Known rows, with every step that occurs
U-E-B: [  0   6  -8  -9  13   9  -3  -6  -2   8  13  -1  -1  -3  -7 -13  -2  -3
  -8   1   0 -12  -7   2  10 -11  12  -7]
N-P-B-H: [ 20   0   5  -3   3  -2   7   0  19 -11  -4   3   0  13   4  14   5 -15
   4  -9   6 -22  -1  -5  11  -1  -2  -4]
H-B: [-7  0 -6 -4 -2 -7  3 -1 -5 -1 -6 -1  7  6 -3  6 -4  3 -2 -9  1 -5 -4 -8
  4  6 -4  7]
J-W-B: [  2  -6   2  -7  -4   1  -1   5  -1  14   6  -1  -9  -1  -9  -6  -3   2
   7  -2   8   6 -17 -20 -10   0   3   2]
E-B-H-J-W: [  6   2   7 -16  -3  -1   8   5   1  13   5  -5   3  16  12 -11   4   0
   3 -20   7 -20 -31 -20  24  13  -5  -3]
J-H-B-E-U-P: [ -8   3  16 -16 -11 -28  15   1  11 -17  -8  -5   2   5  -9   5 -18 -12
  -4  -5 -12  -1   4 -26 -15   6  18 -13]
J-H-B-W: [  5  -6   8 -14  -5 -12  13  -2   5  -7  -5   0   8  -2   3  -5 -16   6
 -11  -8  -2  -9 -18 -12  18   8  -6   5]
H-J-W-B-P: [-12  -1  15 -13  -4  -6   1  10   1  16   0  -2   6  12  -3  10 -14   3
  14 -15  24  -2 -30 -38 -15  16  -9  -4]
U-P-B-H-J-W: [ 16   5  16  -4  -2 -14  12  17   4   3   9 -10   5  17   2  11  -3  -2
   8 -28   7 -15  -9 -27   8  20   5 -12]
H-J-W-B-P-N: [ -2  -5   3 -10 -13 -17   8  -1   3   4   1  -1  10  21 -15   5 -16   1
  12 -15  17   2 -25 -43 -10  15 -13 -11]
B-E-U-P: [ -3  12   7  -8  -8 -17   3   4  10  -8  -4  -2  -6   3  -7  -1  -5  -9
  -2   4 -16   2  13 -10 -26  10  18 -19]
B-W-J: [ 10   4   0   1   0  -5   1   8  -6  18   9  -1  -3  -6   9  -9 -11  11
 -10   4   1  -4   5  -2   7  11 -10  -2]
J-W-B-E-U-P: [ -1   5  10 -17 -13 -16   0  11   7   8   3  -3 -14   2 -17  -7  -8  -8
   6   1  -6   5  -6 -31 -37   8  21 -17]
B-P: [ -7   2   8  -3   3  -6   0 -10   7  -3  -2   5   3   7   1   6  -6  -2
   4   3  12  -7 -11 -10  -4   5  -2  -4]
N-P-B: [ 10   3   3   2   4   3  -2  -3  17 -13   3  -7   1   8  -5  14   6 -11
   0  -8   5  -9  -5   1  -1  -8  -2  -4]
W-J-H-B-P-N: [ -3  -9   7   3 -10 -30  20 -18  -2  -6   4   5  10  13  -5   7 -26  -3
  -4   0  14   1  -4 -31  14   5  -9  -5]
E-B: [ -6   1  -5  -4   9   8  -2  -5   2   1  13  -5  -9   4   6 -13   5  -9
  -6  -2   0  -6 -17   3  10  -6   0  -6]
U-E-B-H-J-W: [ 11   8   6 -24   1   0   7   4  -2  19   6   0   9  11   1 -12  -2   5
   1 -17   9 -28 -22 -23  24   6   6  -4]
W-J: [ -2   1   4  10   1  -4  -1   5 -11  17   8   0  -4  -1   8   0  -8   3
  -3   4   4   1  12  -5   0   3  -3   1]
J-H-B: [ -5  -9   9  -7  -2 -11  13  -3   2  -9  -4   1   9   1   0   5 -14  -3
  -4  -8   4   0 -10 -14  12  -3   0   5]
H-B-E: [-15  -2   5  -6  -5 -14  13   5   4  -6 -11   4   4   8  -1   5   0   9
   2  -6  -9 -19  -4  -8  -2  11   6   2]
W-B-E-U-P: [-10   6   4 -13  -5 -12   1  16   6   0  -2  -1 -12   3 -12   1 -16 -14
   2   2 -10   4  15 -24 -40   8  20 -20]
H-J: [ -6   3   4  -2  -3   0   2  16  -5   4  -5  -6  13   6   5  10  -6   3
   2 -15   4  -3  -2 -10   0  11  -9  -2]
N-P: [ 7  5 -3 -9 -8  3 -6  0  7 -8 -9  2  5  3  0 17 -4 -8 -4  0  5 -2 -5 -2
 -5 -3 -6  3]
P-B: [ 3  0  7 13 11 -1  4 -3  8 -5 11 -8 -5  3 -5 -4  8 -4  5 -9 -1 -8  1  2
  5 -4  6 -9]
B-H: [ 10  -2   1  -6   1  -5   7   0   3   1  -7  13   0   7   9  -3  -1  -3
   2   0   1 -13   4  -6  11   5  -1   2]
U-E-B-W-J: [ 10  11  -6  -8  12   4  -1  -1 -10  26  20   0  -4  -7   4 -24 -12   8
 -18   6   0 -19  -3   0  17   2   2  -9]

Rows
[ -8  10   2 -14  16   3  -2 -16   3   5   9   5   4   4  -8  -9  -6  -5
  -5   4  13 -17 -18  -8   7  -5   8 -10]  U-E-B-P
[-15  -6  19   0  -1 -21  11  -8  -3   5   4   4   6   7   4  11 -24  -2
  -2  -1  19  -5 -10 -29   9   5  -5   0]  W-J-H-B-P
[ -7  -9  10   4  -3 -15  12   4  -8   6   5  -2   4  -1   6   4 -19  -1
  -5  -3   9   1   1 -19  13   1  -2   6]  W-J-H-B
[  5  14  -6  -9  -9 -11  -8  -1   1  -5   1  -7  -2   1 -13  -2 -10 -15
  -9   0  -5  14  11 -11 -20   3   7 -13]  E-U-P
[ 11  -6  16   0   0  -8  11   5   0  13  10   0  -4 -10  14  -9 -19   5
  -9   9   4  -1   0 -11  14   4  -6  -2]  B-W-J-H
[ -2 -10   4  -7  -9 -26  19 -24  11 -21  -5   7  13  16 -12   6 -18  -6
  -1  -6   9  -3 -16 -27  12   3  -8  -3]  J-H-B-P-N
[-12  -2  21  -1  -8 -28  16  -3   6   3  -5  -1  -3   0  -1  -7 -14  -6
  -2   3  -7  -7  13 -25  -4   2  11  -8]  W-J-H-B-E-U
[ -6   7   7  -5  -5 -12   2  -6  14  -4  -9  -1  -7   2  -8 -12   5  -6
   4   4 -14  -8  10  -6 -16   1  12 -13]  B-E-U
[ 11   2  12 -13 -11  -9   9  10   1  12  -6   0   9  13  10   3  -1   7
   9 -19   7 -14 -16 -25  13  17  -6   2]  B-H-J-W
[  1   1 -10  -9 -14 -21   9   4   7 -10  -1   1  -8  11 -21  -4 -18 -15
   0   2 -17   8  21 -28 -34   6  13 -27]  W-B-E-U-P-N
[ 20   4  17  -9  -8  -6   6   7  16  -1  -4  -7   9  18   4  15   6  -4
  11 -27  13 -24 -20 -22  13  11  -6  -3]  N-P-B-H-J-W
[ 19   7   4   4   2  -3  -1   6   9   4  10  -6  -3   0   7   5  -4   0
  -7  -3   4 -16   1  -2   6   7 -11  -7]  N-P-B-W-J
[  5   6 -12 -10   5  -7   5 -29   4  -4  12   4   4  13 -17 -12  -9  -6
  -7   2   5 -13 -15 -11  10  -7   3 -18]  U-E-B-P-N
[  9  10  -7  -5 -18 -26  10  -5  11 -16  -3  -2  -3  13 -18  -6  -8 -11
  -5   1 -23   5  19 -15 -22   7  14 -24]  B-E-U-P-N
[ 19  10   3  -3   3 -16   4  -2  10  -7   7  -5  -8  11  -8  -5   0 -22
   0 -10  -6  -8  17 -14  -3   3  11 -22]  E-U-P-B-H
[  1   3  11  -6 -12  -4   2   9  -1  10  -1 -10  10   5  -1   3   0   9
   5 -17   8  -2 -19 -18   1  12  -6   3]  H-J-W
[ 12  -8   5 -15  -5  -3   6   5  -1  17   1  10 -12   5   2  -7  -4   1
  10  -4  10  -9 -14 -26   0   5   3   4]  J-W-B-H
[ 20   5   3  -5   2   1  -1   0  19 -11   2  -6   1   3  -2   3   3  -3
  -7  -9  -2 -17 -12   3   6   2  -7  -7]  N-P-B-W
[-15   1   3  -7  -1 -13   1  -9   2  -7  -9   5  11  13  -5  12  -7   3
   0  -6  11 -12 -15 -17   2  11  -6   0]  H-B-P
[  4  12  12  -2  -2 -10   1  -7  31 -18  -8  -8  -6   8 -12   2  10 -17
   5  -5 -11 -16   4  -5 -17  -6  11 -18]  N-P-B-E-U
[ -3  -7   1 -12   1  -1   9  26  -4  12  -8   7   6  13  10   9 -18  -1
  10 -16  10 -12   4 -28   0  16 -10  -3]  W-B-H-J
[ 14   2   7   1   6 -10  13   8   6  -6  10   0  -5  12   4   6  -3 -11
   2 -11   0 -14  10  -9   8   6  11 -14]  U-P-B-H
[  4  -7  -4 -13   3  -1   7  11  -2   9  -3  12  -7   6   7  -1 -12  -7
   7  -1   7 -10   4 -17  -1   4   1  -1]  W-B-H
[-12   1   6  -8  -1  -8   2   6  10   6  -6   3 -13  -1 -11 -10  -6 -10
   8   3  -8  -4  10 -18 -28  -1  11 -15]  W-B-E-U
[ -4  -6  -9  -4  -2 -11   7 -10   4  -6   1  10  -1  16 -15   3 -18  -9
   6   2  11   2  -4 -24 -12   3  -8 -12]  W-B-P-N
